Each row comes from the steps of one walk. Every step used is in the known rows, and no mark comes twice. Write the walk behind each row, first mark first.
Known rows
U J F: [ -3 -12 -10  12  -1  11  -4   1  -7   8  -4  -1   2   9   2   0  -5  14
  -7   9 -14  -7   9   1  -7]
H L T P Y: [  5  -8  -6  -5   9 -10   4   3   7 -19   8   2  -2 -11  -1   0  -6 -10
 -13 -14   0  10  25  -9   7]
P U J F L T: [-10  10   7   6  12   3  -3   9   7  -1  -3 -14   1   3   9   1  -4   0
   7   1 -12   5  13  -4   3]
P U: [-4 13 12 -1 -1  8  0 -5 10 -8  5 -1 -4  2 -4  1 27  0 10 13  2 -2  1 13
  0]
H L: [ -5  -8  -9   0   1  15   4 -11  -4  -9   5  -3  10  11  12   6  -1  11
  -4  -8  15   0  -1   5   7]
P U J T: [-4 -7  4 10 -1 10 -9 -8 -3  8 -4 -6 15 18  2 -1 12 -3 24  9  1 -9 16 14
  3]
F J: [-16  -2   7   2   8   1  -2  -7  -8  -7  -1   7   8  -2   1   1  -9  -3
  12   2  -2  -5  -5  11  -2]
F L T P: [ 11   3  -7   0   0  -3   6   7  13 -10  -3   9  -4  -8   2  -1 -14 -16
  -2  12  -8  10   0   0  -3]
L T P U J: [ -1  -6   4   5   4  12   1  -5  11 -10  -9   7   5   0  -2  -3   9  -6
  15  10 -11  -7   4  13   3]
F L T J U: [ -2  10  -8  -1   9   1  -1  10  -8  15  -1  -7  -8  -4   3   1 -10  10
  -3 -12 -12  -3  -6 -10  -7]
P U J T L: [ -9 -14  18   5   4  -7 -13 -15 -20   2  -3  -6   7   6   3   5   8   3
  15 -10  10 -14  -3   7   0]
H L T P: [ 16  -3 -16   1  -5   5  10   4   8 -15  -3   9  -1  -7   3  -1  -8  -6
 -11   1  -1   9  -1   0   2]
J U P T: [ 12 -11   1  -6 -21  11   4  -8  12  17  -6   2   2   4  -4  -4  10   9
  -2  30  13   0  -7   5  -4]
F J U: [ -9  -9 -10   4   2   2  -2  -5 -17   8  -2  -5  -2  -1   0   1  -8  13
  -8  -6 -14  -7  -7  -1 -10]
P T L: [ -2 -17  19  -6  -1  -9  -4 -17  -9   0  -4   6   2  -7   1   4   3   5
   2  12   9  -7 -12   9  -6]
J T L H: [-10   6   4  -1   4 -21  -1  -2 -10 -18   4 -10   1  -1   2   2   6  -7
 -12 -17 -12  10  -6  -3   6]
U J T L: [ -9 -17  15   5   6  -9 -13 -14 -23   2  -3  -4   9   4   6   5   1   2
  11 -10  10 -12  -2   4   0]
L T P: [ 16   4 -10   0  -3  -2   8   8  11 -14  -3  13  -6 -14  -1  -3  -4 -12
 -10  11  -6  13   2  -1  -2]
L T J: [ -1  27   7  -6  14   1   1  16   3  -1   0  10  -2 -13   3  -1  -2  -4
  10  -8   2   4  -1  -4   3]
T P: [ 15  -5 -13   0  -9   1   7  -1   8  -9  -1  18  -5  -7  -5  -1  -5 -11
  -8  19  -3   4  -6   7  -8]
F L T J: [ -7  25  10  -5  18   0  -1  14   5   3   0   5  -1  -6   5   0 -12  -8
  18  -6   0   1  -3  -2   2]
L T J F: [  4  13  -8   7   3   6  -1  17  -6  12   0   1  -7  -2   0  -1  -6  12
  -7  -4 -10  -1   4  -8  -6]
H L T P U: [  9   6  -1   2  -6  11   7  -1  13 -13  -1   2  -5  -1  -5  -2  17  -3
   4   5  -2   0  -1   9   3]
T P Y: [  4 -10  -4  -6   6 -13   1   0   7 -15  10   9  -5 -11  -6   0  -4 -13
 -11  -1  -1   6  21  -4   0]
U P T: [ 10  -6   9  -7 -19  10   5  -9  18  10  -5   7   6   3  -4  -4  12   1
   5  35  20   2  -4  10   0]
P T J: [ 5  6  7 -8  2  8  2  2  8 13 -5 19  3 -3 -5 -3 -5 -2 18 19  3 -7 -9 13
 -5]

Write each row's walk
[  4 -18  -5   0   5 -10  -3  -2   3  -7   5   5   3  -1  -5  -1  -7 -14
   0  -3  -2   1  28  -2   2]
U J T P Y
[  4   6  -4  -1 -16   5   2   0   1   9   4  -9  -8   2  -1   0  14  11
 -13  -2  21   3 -10 -11   2]
J U P
[ -7  -4   2   9   0   2  -8  -6 -13   8  -2  -3  15  13   2   0  -5  -4
  19   3   4  -5  10  10  -1]
F J T
[ -4 -10  -1   9   1   7  -9  -6  -6   8  -4  -4  17  16   6   0   2  -3
  18   9   3  -5  18  10   2]
U J T
[ -2  20   1  -4  14   8   3  12   0  -2   0   6   2  -5   7   0  -6   1
  10 -18   7   1  -3  -3   8]
H L T J
[ 18  -8 -15   6 -13   0   2  -1   2   1  -2  12   1   4  -5  -2  -5 -12
   1  16   0   2   3   8  -7]
J T P
[  5  16  -1  -2 -10   6   2   9   1  12   2  -6  -9  -3  -2  -2  10   9
  -7 -12  20   2 -12 -15   5]
L T J U P
[ 11   3   0   5 -12   7   1  -5   9  -1  -1   4  -3   6 -10  -2  19  -8
  12  15  -2  -5   1  15  -3]
J T P U
[-12   8   6  -6   8 -22   2  -1  -6 -26   5  -6  -4  -8   2   3   7  -6
 -17 -16 -14  11 -12  -4   5]
T L H
[ -3  10  -3   0   9   7   5   5   3 -16   2  -8   7  -4  16   2   2   6
  -7 -13   7  14  12  -6  12]
H L T
[-14   2   6   0   6 -22  -2  -4 -14 -18   2  -9   4  -1   1   2   1  -8
  -6 -21 -15   6  -9  -2   6]
F J T L H
[ -7  -1   8  -8   2 -19   3  -6  -1 -19   0  -2   0  -7  -1   1   6  -6
 -14  -2 -16   9 -12   2   3]
P T L H
[  5  11  -6  -2 -11  10   3   6  -1  12   2  -9  -5   2   1  -1   7  14
  -7 -19  23   0 -14 -14   8]
H L T J U P
[ 10   1  -6   4 -12  12   0   8   0  25  -4   6  -5   6  -7  -3  -4  13
  -1  13   0  -8  -5   0  -9]
U P T J F
[  7 -12  -6  -2   2 -13  -2   0   3  -7   8   4  -1  -3  -6  -1  -5 -14
  -5  -3   1   4  27  -4   0]
J T P Y
[ -2   2  -1   1 -13   5   1  -3  -4   9   1  -8  -4   2  -3  -1   7  10
  -6  -7  17  -2 -14  -8   2]
F J U P
[ -4  -2   4  -6  -5 -17   4  -5  -3 -12   0  -8  -3  -5  -3   0   8   0
 -18  -9 -11   8 -17  -5   3]
J U P T L H
[-10   8  -4  -1   4  -8   4   6   8  -2   1  -7  -1   9  -1  -1 -13  -8
  -4   4 -28   7  -7   1  -1]
P T J F L H
[  6  -3 -10  -3  -2   7   1   1  -7  22  -4   3  -5  -1  -4  -1  -5  14
  -3   7 -10  -9 -10   0 -13]
P T J U
[ -2 -20  17  -4  -8  -7  -4 -18 -13   9  -7   1   1  -4  -3   3   1  10
   2   1  15 -12 -22   4  -4]
F J U P T L
[  4   8 -12   8   2  11   0  14  -8  12   0  -1  -4   3   2   0  -9  16
  -7 -10  -6  -3   3  -8  -3]
H L T J F
[ -2   6   4  -7   5 -10  -2   8   3  -1  11  -9  -7  -9  -3  -1   6   1
 -10 -24  14   6  18 -21  10]
L T J U P Y
[  8 -14   3  -4 -20  11   4 -11   8  17  -8   3   5   4  -6  -4   5   8
   3  26  11  -4  -9   8  -4]
F J U P T
[ -6   2  10  -8   3 -10  -2   1   9 -10  14  -5  -3  -5  -2   1  11  -6
  -7 -10  22   8  20 -12  11]
U P Y
[ -7  -3   1   3   3   6  -4   1   3  22  -2  -2   0  16   2   2 -24   1
  15  17  -8 -10  -4   5 -11]
P T J F L
[-11   3   0   4   7   4  -6   4  -1  18   2  -4  -2  14   4   3 -23   1
  12   8  -7  -8  -4   1  -9]
T J F L
[  3  -7  -5  -2   9 -14   0   7   7 -10   7   0  -6  -9  -3   0 -13 -12
 -11  -7  -8   8  26 -12   0]
J F L T P Y
[-12   0   5   0   7 -19  -3  -4 -10 -18   1  -9   5   1   3   2   4  -7
  -7 -18 -15   6  -5  -1   7]
U J T L H
[ -5  -8   6   5   6  12   0  -6  12  -7  -9   4   6   5  -1  -2   3  -9
  20  11 -12  -9   2  14   3]
F L T P U J
[  5  12  -3  -2 -13   7   1   4   0  15   3  -4  -9   1  -3  -1  10  10
  -5  -8  21  -3 -16 -11   2]
T J U P
[  2   7 -14   0   6   7   2   8 -12  11  -1  -6  -5  -3   4   1  -6  17
  -9 -20  -7  -4  -6 -11  -3]
H L T J U
